Each row was made from one walk, in order. Every step used is in the known rows, and no mark comes twice. Write each row's walk.
In the rows, zero is written as 128.
Known rows:
S > H: [102  65  93  63 122 152 130  95 122  68 111 106 105  99  99 154 142 145
 123  99 145  69 115 173 116 131 125 156 177  83 148 139 114  78 117 179
 137 118 173 122 114 104]
H > V > S > A: [ 93 105  97 100 142 119 114 104 119  56 130 164  88 106  88 126 127 167
 115 113 130 117 125 157 112 144 127 170 155  90 163 124 114  79 106 133
 125 123 188 112  99  96]
A > S: [118 115 114  80 117 159 154 108 145  78 126 130 119  95  86 165 101 158
 128 162 131  90 112 168  94 129 120 143 155  89 162 145 112  95  91 128
 152 148 181 131  89 100]
V > B: [127  94  55 110 150 146 126  93 130  82 138  93  85  95  80 135 155 152
 120 127 145  81  88 181  72 131 134 139 178 129 134 137 134  74  96 163
 103 136 162 144 118  98]
R > C > A > H > B > V: [125 132  82  90 145 168 123 126 172  79 108  98  91  72 130 139 142 174
 138 143 122 106 153 144  81 119 122 150 169  76 137 173 147 166 104 139
 131 170 175 136  98  85]
A > C > V > B: [106 107  57  88 196 157 133  84 123  99 126 142  71 111  99 180 160 126
  91 128 139  70  99 163  66 137  97 119 165  94 130 137 118  90 133 173
  91 153 173 138 115  81]
R > C > B > A > H > V: [113 115 102  89 123 149 130 124 161  37 100 131  89 108 116 143 127 157
 101 132 113  88 132 153 100 111  93 157 157  87 140 150 124 131 146 152
 126 146 161 118 103  69]
R > A > S: [131 105  90  88 131 158 143  97 121  97 134 105 132  93  77 153 106 186
 138 145 140 101  96 160  92 134 140 169 179  77 161 157 107 106  75 141
 167 141 180 146  87 130]
A > B > V > S > H: [133  61 102  68 149 166 143  91 121  95 126 124  92  60 119 144 132 180
  87 104 150  93 113 158  77 123 131 126 144 103 167 151 100  90  96 157
 123 145 174 107 106 135]
A > S > H > R > C > V: [103  86 116  59  94 157 156 106 145  57 100 144 108 102 101 167  98 164
 144 152 135  67 100 167  92 127 108 123 162  72 169 155 107 117  98 123
 169 154 170 128  88  84]
S > A > B > H: [138  82  54 113 156 123 148 128 113  43 142 104 102  77 112 134 135 168
  76 108 134 120  93 165  89 133 130 114 158 168 169 147  77  71 111 183
 109 132 182  98 128 129]
A > B: [134  77  90  92 156 166 134 103 124  80 133 119 101  71 108 141 136 178
  94 122 150  99  97 161  88 120 133 117 177 125 148 145  84  70 107 173
 109 144 167  97 103 132]
B > A: [125 111  92 115 128 126 134 118 137  78 123 122  90 141  68 142 127 116
  98 116 131  99 133 173 112 118 109 180 166 121 133 154 122  78 121 166
 112 135 159 107 121  87]
C > B > V > S > A: [123  92  89  64 122 153 156  72 144  77 130 126  92  91 135 163 135 144
  72  97 141  71 127 157  78 122 101 154 105  97 157 125 129  77 139 171
 132 124 182 130 105  92]
S > H > B > V: [114  78  82  70 147 167 123 101 136  85 112  79 100  99 103 152 146 139
 101  91 144  74 122 163 100 128 132 155 183  83 151 152 120  90 110 168
 127 107 182 108 125 112]
B > A > S > H > V: [101 101 121  85 115 129 137 121 139  57 103 143 101 148  61 152  99 119
 109 141 121  94 126 183 123 119 106 182 173  91 165 152 110  88 109 145
 132 139 168 105 112  82]
B > H > S > A > C: [109 113  76 113 163 125 173 140 123  67 129  97  93 101  85 190 125 128
 108 114 118 106  85 159 120 144 123 185 152 120 149 147 125 104 121 146
 112 115 203 144 103 126]
B > A > S > H > R: [113  95 112  90 100 133 144 118 143  67 104 134  96 150  66 151 101 122
 116 136 127  88 122 178 115 117 105 171 165 100 156 163 116  92 105 143
 139 142 160 106 109  84]
S > H > A > B: [ 96  54  93  54 123 161 125 101 110  71 124 121  95  80 110 155 134 178
 108  89 151  52  99 180  96 126 123 124 177  79 136 132 108  57 113 180
 148 110 169 111 107 130]
C > V > S > A > H: [110 110  80  79 139 133 131  83 123  42 131 169  86  96 126 156 142 156
 109 152 152  89 110 169  68 134 125 155 111  91 155 130 126  70 144 137
 134 155 182 157 144  79]
R > C > A > H: [117 125  88  87 133 161 124 124 164  68 108 114  92  73 127 139 140 179
 150 150 123 104 149 149  90 120 119 152 168  76 133 166 142 156 108 147
 134 176 168 144  94  82]
R > A > B > C > V: [140  89  70  96 164 165 136  70 110 101 126 107 131  76  98 152 136 197
 113 123 160 110  75 162  82 128 147 136 210  96 153 143  77  70  97 161
 126 137 158 126 100 142]
B > V > R: [138 141  87 105 153 152 158  98 111 137 127 116 105  84 103 169 127 150
  87  78 137 109 142 169  86 123 116 111 128 109 152 144 120 102  88 144
 154 116 192 108 107  97]
A > C > B > V > H > S: [116 113 100  71 172 178 159  77 141 120 113 130  81 107 114 201 144 112
  76 101 119  55 123 150  98 133  86 154 133  82 138 141 125 118 143 183
 107 119 188 128  81 103]
B > A > C > V > H: [119 123  95 108 166 134 141 105 134  89 110 154  76 154  78 166 135  92
  85 129 127  79 128 161 108 125  84 172 156 107 135 158 112  98 142 177
  89 148 162 113 123  74]
S > A > H > R: [134 115  42 116 119 130 121 104 120  58 124  99  95  94 111 128 145 162
  93 105 129 114 124 179  86 128 143 135 135 150 150 155 121 100 111 149
 152 116 184 117 123 107]
S > A > B: [142  80  61 104 145 137 133 112 113  49 146 115  98  80 118 129 141 170
  82 107 133 112 106 173  82 131 131 100 159 160 164 146  78  63 113 189
 119 130 173  94 127 124]
V > R > C: [130 143  93 118 157 161 137 134 115  89 126 141 102  95 114 154 128 180
 127 116 116 117 134 151 103 124 106  96 148  90 136 150 107 100 111 145
 146 132 173 114 119  81]
A > C > V > H > S: [110 124 102  84 185 166 151  84 128 104 116 161  79 114 104 200 146 113
 107 134 130  58 104 152  98 143  95 151 148  82 135 145 112 113 146 169
 102 139 182 139 100  91]
B > H > V > R > C: [ 95 138  82 130 177 115 157 151 117  69 110 122 109  96  78 154 113 162
 109 112 131 132  99 141 133 132 115 160 172 104 156 134 101 112 100 126
 111 127 199 110  97  96]
C > V > A: [102 133  97  99 140 145 157 104 122  75 146 140  88 115 109 175 130 146
 119 121 163  84 107 162 107 128 118 132 160 101 149 115 106  72 142 155
 134 116 163 132 119  69]
V > A > S > H: [ 98 116 130  87 113 164 162 132 126  82 145 108 101 120  93 165 102 161
 141 117 133  90 128 159 146 131 128 144 169  86 173 127 105  96 104 143
 159  87 162 125  97  93]
V > S > A: [124  88  84  94 125 132 125 104 124  58 150 145  82  97 114 128 139 168
 119 123 130 103 133 152  87 145 128 166 115  99 152 141 130  67 115 146
 129 139 177 142 129 106]
V > H > B > A: [149 133 111 128 157 157 134 111 154  88 110 107 102 126  83 131 136 115
 118 143 135  70 116 138 127 132 124 200 163 123 140 168 109 112 121 170
  85 116 171 112 122 106]
R > C: [131 109  93 100 125 153 138 132 149  65 121 116  94  79 112 140 134 178
 134 123 120  90 129 143  89 129 106 125 170  97 133 160 121 137 111 150
 134 154 157 127  97  87]
A > H > R > C > V > S: [119 125  73 101 115 156 117  98 141  70  97 124  84  85 117 137 139 182
 124 141 138  95 124 156  78 118 137 161 126  89 132 163 151 143 115  98
 158 147 176 146 104  91]
B > H > R > C: [120 108  61 131 130 120 170 146 140  79 110  91  95  91  87 146 119 165
 123 105 144 104  90 127 107 129 112 153 167 127 135 162 120 138  95 125
 119 143 175 119  81 105]

Write each row's walk:
[119 111 108 114 146 168 149 132 115  93 160 101  89 100 104 147 124 179
 113  95 146 106 119 148 133 124 138 123 179 123 156 128  89  78 113 165
 124  89 153 101 101 115] : V > A > B
[126 124 107  92 126 148 150 118 146  57 114 154  90  79 125 153 128 172
 139 142 136  55 108 147  79 133  94 121 151  90 133 152 114 136 131 151
 135 157 156 139 105  75] : R > C > V > H > A
[137 115  47 116 117 132 122 114 126  49 120 101  92  89 117 125 144 171
  99 109 120 113 128 173  83 128 137 127 137 146 150 163 121 119 111 144
 155 124 179 118 121 103] : S > A > H > R > C
[117 115  99  77 123 164 168  85 142  97 136 102  95 101 124 175 129 140
  76  82 147  70 128 156 104 116 103 144 133 102 153 115 121  85 140 176
 137  96 173 117  92  87] : C > B > V > A
[104 131  78  81 146 162 117  89 153  92 113 108 102  84 115 149 147 152
 140 153 147 111 146 168 102 116 144 189 162  78 135 148 148 108 107 158
 128 160 191 147  99  96] : C > A > H
[118 124  70 101 154 151 108  88 108  93 116  94 125  86  78 135 132 189
 119 124 143 119 108 166 103 128 163 201 180  79 150 151 121 120  88 136
 160 119 193 143  97 132] : R > A > H > V
[130  97  51 118 133 152 133  89 116 132 122 107  91 113  82 145 133 172
 126  84 149  92  98 138  90 133 125 138 184 102 123 168 118 120  84 147
 147 127 166 113  67 123] : H > R > A > C
[113 109  66 100 151 126 138  87 130  59 127 143  79 124  88 160 144 123
 105 148 159  74  82 189  65 123 112 141 164 120 140 132 122  61 135 162
 101 158 158 143 141  63] : C > V > B > A
[124 103  90  66 125 160 160  71 148  92 121 110 103  90 124 174 135 136
  69  94 147  66 120 164  83 114 100 145 130 101 148 124 124  82 138 178
 131 120 181 119  92  91] : C > B > V
[100 122 107  98 155 148 170 117 118  65 142 137  86 105 111 188 120 152
 116 130 160  89  81 162 112 127 125 137 162 107 159 119  97  74 145 149
 123 116 170 132 115  93] : C > V > A > B > H > S
[144 112  99 113 132 160 156  76 134 117 102 123 104 109  96 142 131 148
 134 113 148  53  93 127 120 137 114 174 151 112 138 165 104 137 109 171
 120 118 169 123  72 116] : V > H > R > A > C > B
[120  97  44 123 164 126 148 115 128  74 132  77  91  90  73 141 146 149
 113 129 147  91  71 169  84 133 133 161 176 138 141 138 131  86  93 154
  87 140 175 151 119 105] : V > B > H
[101  64  87  72 100 152 133 105 139  74  97 113  88 102 112 142 134 163
 152  94 145  69 118 154 110 126 114 135 186  80 139 161 122 120 106 161
 146 140 159 114  87  91] : S > H > R > C > A
[102  60 101  72 106 149 124  89 127  76 120 144  78 106 107 136 134 169
 145 112 147  74 121 145 103 138 127 178 135  60 143 147 140  83 110 132
 140 134 168 140 106 106] : V > S > H > R
[125 140  63 107 166 176  95 105 146  77 112  74 105  88 101 139 154 156
  92 147 134 109 129 164  91 116 161 187 157  95 132 156 143 107 118 126
 127 116 196 133 130 117] : A > H > B
[119 111  97 130 143 154 167 156 122  85 148  92  84  97 104 143 114 188
 120  93 144 113 106 129 137 124 130 121 181 130 156 140  90 113 106 147
 121  99 152  99  92 113] : V > A > B > H > R > C
[ 81  91 104  76 147 144 121 101 104  68 102 139 108 112  90 153 130 152
 119  91 137  95 116 176 136 131 122 145 184  69 160 126  98  73 112 161
 140 102 188 100 110  92] : S > H > V > R
[112 105 113  66 137 175 144 112 138  82 112 116 119 104  97 171 104 153
 118 146 127  87 117 170  98 125 122 134 161  67 176 152 108  94  90 129
 156 129 191 118 112 102] : A > S > H > B > V > R
[105  83 112  63  94 159 152 101 140  72 106 130 112 106  90 163  99 158
 140 142 136  73 103 170 103 128 118 138 164  79 166 153 109 102  88 128
 165 139 175 122  84 100] : A > S > H > R
[112 112  77  93 145 130 143  89 135  54 124 149  85 124  87 163 131 126
 109 164 154  73  79 191  64 123 110 138 160 113 150 134 120  65 128 150
 109 165 161 147 136  62] : C > V > B > A > S
[112 128  95  88 138 167 149  63 164 112 105 118 132  92 102 175 135 149
 144 148 141 113 127 173 106 128 124 141 210  75 148 123 110  64  95 137
 111 143 156 131  78  95] : B > C > A > S
[128 121  80  92 141 166 122  89 112  95 123  84 118  87  84 162 132 181
 134 133 134 105 100 175 101 129 169 211 165  74 141 161 140 119  99 134
 171 113 193 167 101 146] : R > A > H > S
[120 107  52 109 158 155 129  63 147 103 120  91 101  93  89 147 165 148
 137 134 147  97  95 186  79 130 136 136 211 111 134 125 131  56  93 158
  82 140 148 149 105  93] : V > B > C > A
[150 127 111  99 132 148 170  83 135 129 114 106 106  75  98 156 129 133
 102  94 143  70 130 156  99 135 117 157 129 124 157 157 119 142  91 159
 132 121 184 121  90 107] : B > V > H
[119 132 126  86 138 149 164  77 134  70 113 162  98 105 107 188 129 122
 138 155 152  52  81 169 104 137 117 171 138  98 147 137 113  95 148 155
 123 135 180 154 111  87] : C > V > H > S
[120 112  44 114 149 157 123  59 148 105 109  85  97  94  91 143 166 155
 136 134 148 101  95 186  76 125 144 138 204 114 131 132 140  73  90 139
  93 138 150 149 101  94] : V > B > C > A > H > R
[123 106  74 112 101 148 139 115 156  96 111 121  79  98 111 133 130 177
 158 108 143  93 121 135  89 123 109 120 179 104 121 169 132 140  92 137
 141 160 154 110  63  85] : H > R > C > A
[103 119 106  70 130 161 145  98 163  93 125 133 110  95 105 162 116 151
 158 171 143 100 133 162 100 124 121 161 174  70 154 147 128  98  90 154
 134 176 183 138  78  89] : C > A > S
[112 107  64  93 154 138 139  78 127  63 131 137  86 101 100 164 149 141
 115 145 165  70  75 184  59 128 119 127 164 114 140 124 121  62 130 160
 110 155 166 151 131  72] : C > V > B
[ 87 109 111  96 145 131 115  99 126  73 123 166  90 104  80 133 124 165
 126 119 138 109 123 151 118 139 127 183 162  70 153 123 122  86 105 123
 123 127 186 117  87  97] : H > V > S
[115 124  80  97 145 162 141  59 157 117 108 109 125  92 105 167 153 145
 138 124 147 113 129 169 108 128 127 145 215  85 134 121 114  58 105 153
  99 134 153 127  84  95] : B > C > A
[ 92  99 111  52 124 162 142  95 159  82 115 131 112  97 109 164 117 149
 162 163 144  90 132 167 108 124 121 165 180  58 160 146 125  96  93 163
 138 171 184 138  85  90] : C > A > S > H
[133 117  52 106 134 133 119 106 118  48 130  98 103  87 113 134 149 157
  86 117 123 115 131 184  89 130 144 146 134 143 156 148 118  91 118 160
 146 118 190 127 136 108] : S > A > H
[102 113 123  92 125 132 137 124 129  63 104 153 103 152  64 156  96 122
 110 138 118 104 128 184 127 117 104 169 166  88 166 151 105  81 108 142
 137 134 172 101 119  78] : B > A > S > H > V > R
[ 98 103  87  74 127 148 169 108 146  60 127 118 109  93 112 180 114 153
  83 125 148  60  86 155  96 117  96 163 138  89 140 114 119  65 140 162
 126 121 188 133  90 105] : C > B > H > A > S
[136 123  43 115 151 144 107 114 130  47 132  83 100  92 114 129 154 155
  79 124 121 120 130 175  84 129 150 149 145 140 152 154 119  87 119 157
 132 111 192 119 146 113] : S > A > H > B
[123  84  96 100 165 153 161 127 123  70 127 107 100  72  97 168 122 168
 102 129 141 106  69 159 107 125 138 154 172 124 154 148  94  82 111 152
 102 137 186 115  99 148] : A > B > H > S
[131 110 105  95 141 156 154 111 110  75 139 127  88  93 109 188 125 150
 110 106 111 107  99 192 100 135 137 131 140 123 158 147 115  76 120 152
 149 103 193 124 111 133] : H > S > A > B > V > R
[120 107  60 126 133 122 173 129 127  95 116  87 114  98  71 152 106 169
 126 116 154 108  73 135 109 132 129 175 171 117 149 160 113 122  77 121
 135 138 187 128  77 125] : B > H > R > A > S
[132 105  99  83 129 147 151  87 130 120 134 122  88  76 106 154 130 156
 101  95 142  91 144 154  76 134 121 161 114  89 153 148 145 113  90 130
 144 136 184 136 101 107] : B > V > S
